What can hang from each mark
j497: j277 j678
j937: j173 j401 j678 j744
j247: j277
j401: j937
j277: j247 j497
j678: j497 j937

Every row comes from one small tree of marks. The marks that hang from a mark follow it in brackets, in the order of their numbers. Every link used is in the known rows. Which tree was each row made from?
Known rows
j247[j277[j497[j678[j937[j173 j401]]]]]: [1 -16 7 -20 6 -21 13 -27 -3 3 -6 -5 9 -9 -4 0]
j497[j277[j247] j678[j937[j744]]]: [1 -9 -13 9 0 7 6 -2 9 -5 -13 10 -8 9 5 4]
j277[j497[j678[j937[j173]]]]: [3 -9 -10 -6 8 -7 8 -27 -9 1 -18 -9 6 -4 4 5]
j497[j277[j247] j678[j937[j173 j401 j744]]]: [0 -13 2 -17 -3 -1 10 -12 -2 0 4 1 -4 -11 5 1]
j678[j937[j744]]: [15 26 -17 21 -8 13 5 2 2 -10 -13 -1 -2 4 21 4]
j497[j277 j678[j937]]: [-7 3 -10 4 3 1 8 -6 6 -7 -10 -2 -9 4 11 2]
j277[j247 j497]: [0 -10 -6 16 2 -7 4 -10 13 3 10 -3 0 31 -12 7]
j497[j277[j247] j678[j937]]: [-4 -9 -3 3 5 -3 11 -10 13 -1 -3 3 -8 15 -1 3]
j247[j277[j497[j678[j937]]]]: [2 -11 -9 8 9 -14 10 -16 8 0 -21 4 5 11 -4 2]
j401[j937[j173 j678[j497] j744]]: [2 27 -4 -5 -14 32 -8 22 -14 -8 8 -3 -15 -12 19 -14]
j937[j173 j401 j678 j744]: [-1 15 5 -3 -11 11 -6 19 -12 -7 14 -9 -9 -4 25 -2]
j277[j247]: [-1 1 -1 17 -3 -2 4 5 16 0 14 -4 -6 32 1 5]
j277[j247 j497[j678[j937]]]: [4 -17 -11 5 13 -13 14 -26 7 5 -21 1 2 17 -4 6]
j247[j277[j497[j678[j937[j401 j744]]]]]: [4 -10 -12 -1 2 -14 11 -12 0 -2 -23 7 3 -4 6 2]
j401[j937[j173 j744]]: [5 14 -7 0 -23 18 -10 10 -10 -3 7 -7 -6 -12 20 -4]
j401[j937[j173 j678 j744]]: [5 18 1 -1 -19 24 -14 22 -14 -6 8 -6 -12 -11 27 -8]
j247[j277]: [-4 7 2 19 -6 -2 1 16 18 -5 12 -1 -4 25 0 1]

Which tree is each row?
[-5 5 5 3 -3 28 -4 20 4 -7 26 6 -14 16 -8 -8]
j937[j173 j678[j497[j277[j247]]] j744]
[6 -10 -18 15 3 -3 6 -8 4 -5 -30 10 4 6 0 2]
j247[j277[j497[j678[j937[j744]]]]]
[11 -21 -12 0 6 0 7 -25 -6 3 -20 2 7 1 -2 4]
j277[j247 j497[j678[j937[j173 j744]]]]
[7 23 -9 2 -6 26 5 -2 -2 -12 10 1 -4 -8 0 -4]
j678[j497[j277] j937[j173 j744]]
[-2 -3 -13 -9 8 -20 16 -26 -4 1 -20 -9 0 -5 12 4]
j277[j497[j678[j937[j401]]]]
[-12 30 1 -3 2 3 8 18 1 -8 14 -8 -17 10 15 -6]
j937[j401 j678[j497]]
[-4 24 -1 -8 -5 17 1 20 -12 -10 13 -6 -12 -6 17 -7]
j937[j173 j401 j678[j497] j744]
[13 19 -1 -6 -10 4 7 -9 -10 -6 3 -9 2 -16 22 2]
j678[j937[j173 j401 j744]]
[-11 10 6 9 3 14 3 19 16 -7 26 4 -20 31 -10 -6]
j937[j678[j497[j277[j247]]]]
[-10 24 -12 16 -5 29 -5 32 4 -16 11 5 -21 14 7 -7]
j937[j678[j497[j277]] j744]
[-15 23 -2 10 0 19 0 23 8 -12 20 -1 -21 19 1 -6]
j937[j678[j497[j277]]]
[3 35 -4 -5 3 -2 20 -10 2 -6 3 -8 -6 -2 13 -2]
j678[j497 j937[j401]]
[-8 -2 5 -22 0 -8 11 -16 -5 -3 6 -10 -5 -17 11 1]
j497[j277 j678[j937[j173 j401]]]
[-13 6 21 -18 1 7 6 8 5 -2 43 -5 -15 12 -9 -8]
j937[j173 j401 j678[j497[j277[j247]]]]
[3 -15 -4 -3 -2 10 4 -9 1 -2 -4 5 -3 -1 1 3]
j497[j277[j247] j678[j937[j173 j744]]]
[-6 15 15 -10 -5 -2 0 11 -7 -4 23 -15 -9 2 20 -3]
j937[j173 j401 j678]
